Known rows, with every way that one mark hangs from another
{lalopet gide kozoz tamu}: [ 1.24 -1.66 -4.09 -2.74 -0.19 -2.45  2.52  0.26  2.84 -0.43 -2.29  0.62
 -0.72  1.85 -1.20 -1.92 -0.24 -0.33  2.35]
{kozoz {lalopet tamu}}: [ 1.12 -1.71 -1.62 -2.41 -0.32 -2.09  3.31  4.95 -0.20  1.31 -0.73 -0.76
  0.34  1.92 -0.96 -0.30  0.11 -0.11  1.42]
{kozoz {lalopet {gide {tamu {savenuv roligar}}}}}: [ 1.40 -0.96 -0.82 -3.88 -1.72 -3.25  2.37  4.16  1.50 -1.31  0.60  0.81
  0.66  2.39 -0.39  1.56  0.73 -1.54  1.79]
{tamu {lalopet kozoz} savenuv}: [-0.78  2.28  0.51  1.92 -1.02  1.78 -2.11 -0.71  1.39  0.61 -1.66 -3.18
 -0.83 -0.47  2.57 -0.86 -0.39 -1.78  3.60]
{savenuv {tamu lalopet}}: [-0.82 -0.35  1.05  3.88  0.80  3.24 -1.01 -2.84 -2.85  1.23 -0.85 -2.20
  0.35 -2.46  0.87 -3.11 -2.50  0.12  0.37]
{tamu gide}: [ 0.57 -0.87  0.47  2.53  0.05 -0.56  1.21 -1.35 -1.63 -0.13 -0.05  1.03
 -1.22 -1.41 -0.19  0.02 -0.06 -0.81  1.10]
{savenuv roligar {tamu gide}}: [-1.22  0.47  2.73  2.43  0.59  0.29 -2.13 -2.66 -1.98 -1.67  1.95  1.15
  2.24 -2.00  1.00  0.17  0.31 -1.24 -2.09]
{roligar {kozoz {lalopet gide}}}: [ 1.98 -1.88 -1.06 -1.98  0.95  1.04 -0.49  2.51 -0.35  0.65 -0.96  1.05
 -2.21  1.89 -0.52  2.08  1.82  1.74 -1.40]
{volut {savenuv tamu}}: [-0.81 -0.43  1.57  1.97 -0.15  4.65 -1.57  1.30 -3.43  1.77  2.00 -2.40
  0.55 -0.87 -1.48 -0.36 -2.09  2.93 -1.74]
{volut {savenuv roligar tamu}}: [-1.95  0.47  2.65  1.08 -0.18  3.57 -2.66  0.67 -2.30  0.58  3.54 -1.30
  1.81 -0.61 -1.41  0.90 -0.68  2.34 -2.94]
{gide {lalopet kozoz {tamu {savenuv roligar}}}}: [-1.89  0.80 -0.45 -0.53 -1.51 -0.84  0.89  0.37  4.52 -1.23 -1.43 -2.92
 -0.85  0.09  1.05 -0.30 -0.73 -1.99  3.26]
{volut {savenuv {roligar {lalopet kozoz}}}}: [-1.17  0.75  1.08 -0.60 -0.18  2.57 -2.41  0.88 -1.15  1.20  2.02 -0.52
  0.30  0.27 -1.80  1.20  0.97  3.78 -3.46]
{savenuv {roligar lalopet} tamu}: [-0.68  0.90  1.63  1.04  0.98  1.05 -2.61 -0.77 -3.14  0.53  1.08  0.52
  3.10 -1.60  1.22 -0.87  0.53  0.89 -3.56]
{roligar lalopet}: [ 1.38 -0.25 -1.14  0.52  0.62  0.53  0.50  1.38 -3.27  2.96 -1.31  0.14
 -0.02 -0.83  0.12 -1.50  0.25  2.18 -0.98]
{savenuv {roligar lalopet} {tamu gide}}: [-0.21  0.51  1.46  1.64  1.63 -0.18 -2.04 -3.12 -2.86 -0.64  0.51  2.29
  2.45 -2.21  1.13 -0.67  0.56  0.37 -4.34]
{volut {savenuv roligar {tamu lalopet}}}: [-2.45  0.55  2.43  1.65  0.40  3.74 -2.61 -1.76 -1.52  0.62  2.73 -1.32
  1.26 -1.13 -1.48  0.06 -1.19  2.34 -2.93]
{volut {savenuv roligar}}: [-1.94  0.58  2.16  0.11 -0.78  2.27 -1.62  1.67 -1.00  0.83  3.85 -0.81
  0.81  0.23 -2.16  2.02  0.48  2.22 -1.62]
{roligar {lalopet {gide tamu} kozoz}}: [ 2.52 -0.63 -2.83 -1.99  0.13 -0.88  1.05 -0.81 -0.37  0.30 -2.83  1.50
 -1.44  0.51 -0.06 -1.96  0.25  2.05 -0.78]
{gide tamu}: [ 0.86  0.47  1.29  0.14 -1.05 -1.30  3.38  0.88 -0.76 -1.18  1.75  0.43
 -1.08  0.55  0.12 -0.16 -0.98 -1.76  3.25]
{tamu {lalopet gide kozoz} {savenuv roligar}}: [-1.35  2.17 -0.03 -0.39 -1.14 -0.73 -2.36 -1.98  3.92 -1.20 -0.45 -0.69
  0.62  0.22  1.78  0.36  0.79 -2.65  2.59]
{volut {savenuv {roligar {lalopet kozoz}} {tamu gide}}}: [-0.81  0.34  1.45  0.80  0.84  3.02 -3.09 -1.81 -2.23  0.17  1.31  0.24
  0.86 -1.00 -1.07  0.24 -0.14  3.54 -5.30]
{volut savenuv}: [-0.82 -0.34  1.07  0.96 -0.75  3.34 -0.52  2.32 -2.14  1.99  2.33 -1.91
 -0.46 -0.02 -2.25  0.75 -0.93  2.79 -0.44]
{lalopet gide kozoz {tamu savenuv}}: [ 1.36 -0.13 -3.62 -3.14 -0.92 -3.10  1.91  2.50  3.56 -0.60 -1.66  0.11
  0.61  2.39  0.34 -0.75 -0.12 -2.18  3.64]

Rows
[-0.35  0.04 -0.14 -2.17  1.34  0.88 -0.88  0.76 -0.18  1.06  2.37  1.97
  0.44  1.23 -2.49  2.06  1.09  3.42 -4.36]
{volut {savenuv {roligar kozoz {lalopet gide tamu}}}}
[ 1.53 -0.90 -1.39 -2.24 -0.37 -3.37  3.27  4.81  0.51  0.36 -0.67  0.10
  0.79  1.87  0.08  0.67  0.23 -1.81  1.78]
{kozoz {lalopet {tamu gide savenuv}}}
[ 2.96 -0.70 -2.51 -1.09  3.98 -1.10  1.46 -0.84 -1.56  1.84 -2.36  4.11
 -1.69  0.66 -0.01 -0.01  1.36  2.33 -4.10]
{roligar kozoz {lalopet {tamu gide}}}
[ 0.48  1.80  1.89 -0.18 -0.07 -2.14 -1.49  1.61  0.91 -1.77  1.67  2.15
  0.88  0.60  2.15  4.14  2.52 -3.09 -0.07]
{tamu gide {savenuv {roligar {kozoz lalopet}}}}
[ 1.77 -1.62 -2.90 -4.10 -0.91 -3.97  3.70  5.84  1.62  0.53 -0.59  0.26
  1.47  2.73 -0.72  0.50 -0.01 -1.72  2.52]
{kozoz {lalopet gide {tamu savenuv}}}
[-0.41 -0.95 -1.77  1.04 -0.07  1.26 -0.37 -4.51  1.77  0.24 -2.92 -1.06
 -2.47 -0.77 -0.51 -2.59 -0.78  0.62  1.93]
{tamu {lalopet gide kozoz}}
[-0.26  1.46  0.68  3.14  0.17 -1.17  0.45 -3.16  0.97 -0.33 -0.78  0.25
 -0.47 -1.69  1.89 -0.10 -0.93 -3.53  2.92]
{tamu gide lalopet savenuv}
[ 1.98 -1.40 -1.37 -3.47 -1.68 -2.72  2.90  4.47  0.95 -0.72 -0.16  0.26
  0.06  2.25 -0.43  0.90  0.02 -1.26  2.37]
{kozoz {lalopet {gide {tamu savenuv}}}}
[-0.55  0.92 -0.01 -1.33  0.74 -2.44  0.58  0.91 -0.45  0.83  1.45  1.88
  2.19  0.25 -0.22  0.27  1.86  0.06 -1.43]
{savenuv {roligar {lalopet tamu}}}
[-2.05  0.54 -0.04 -0.20 -1.21 -2.05  2.65  1.35  3.65 -0.53  0.26 -2.03
  0.43 -0.27  0.48  0.15 -1.37 -3.00  3.73]
{gide {lalopet {tamu {savenuv roligar}}}}
[ 2.08 -0.72 -0.72 -1.81  1.55 -0.47  0.58  3.10  0.02  0.40 -0.78  1.41
 -1.51  2.12  0.46  2.37  1.71  0.11 -1.01]
{roligar {kozoz {lalopet {tamu gide savenuv}}}}
[-0.28 -0.50 -0.37  3.37  0.91  0.98 -0.40 -7.28  0.85 -0.78 -3.37  0.09
 -3.62 -2.07  0.24 -2.27 -0.51  0.12  0.60]
{tamu gide {lalopet kozoz}}
[-0.37  2.24  2.17  1.11 -0.99 -2.59 -0.78  1.20  0.53 -1.57  2.37  1.38
  1.91 -0.42  2.08  2.95  1.52 -4.09  1.77]
{tamu gide {savenuv roligar}}
[-0.38 -0.95  0.89  3.62  0.14  2.47 -1.01 -3.35 -1.49 -0.94 -1.83 -1.71
 -0.90 -2.69  1.16 -2.07 -2.17 -0.14 -0.25]
{savenuv {tamu {gide {lalopet kozoz}}}}
[-1.24  2.60  1.35  1.95 -0.16 -1.01 -2.39 -4.76  2.99 -2.21 -0.93  0.44
 -0.52 -1.10  2.49  0.70  1.07 -3.15  1.25]
{tamu gide {lalopet kozoz} {savenuv roligar}}
[-1.63  0.27  2.35  1.74  1.87  3.64 -3.10 -3.85 -1.16 -0.35  2.10  0.77
 -0.20 -1.05 -1.33  1.16 -0.37  2.64 -4.92]
{volut {savenuv {roligar kozoz} {tamu gide lalopet}}}
[ 1.90 -2.15 -1.59 -3.25 -1.35 -2.38  3.21  3.40  0.58 -0.64 -0.43  0.53
 -0.59  2.00 -1.20  0.34 -0.04 -0.34  1.72]
{kozoz {lalopet {gide tamu}}}
[-1.42 -0.73 -1.28  0.18 -0.98  0.15  1.86 -0.89  3.48 -0.52 -2.60 -3.10
 -2.37 -0.38 -0.07 -1.79 -1.53 -0.41  2.93]
{gide {lalopet kozoz tamu}}
[-0.32  0.72 -0.08 -1.03  1.04 -3.04  0.89 -0.25 -0.30  0.26  1.16  2.77
  1.89 -0.06 -0.22  0.37  1.87 -0.19 -1.81]
{savenuv {roligar {lalopet {tamu gide}}}}
[ 1.56 -0.88 -1.78 -1.92 -1.55 -0.82  1.17 -1.03  2.06 -2.27 -1.43  0.52
 -2.32  1.35 -0.36 -0.95 -0.15 -0.25  2.53]
{lalopet {gide tamu} kozoz}
[-0.70 -0.16  0.79  3.66  0.59  4.10 -2.23 -3.52 -2.23  0.72 -1.99 -2.84
 -0.54 -2.20  1.27 -3.43 -2.07  0.81  0.04]
{savenuv {tamu {lalopet kozoz}}}
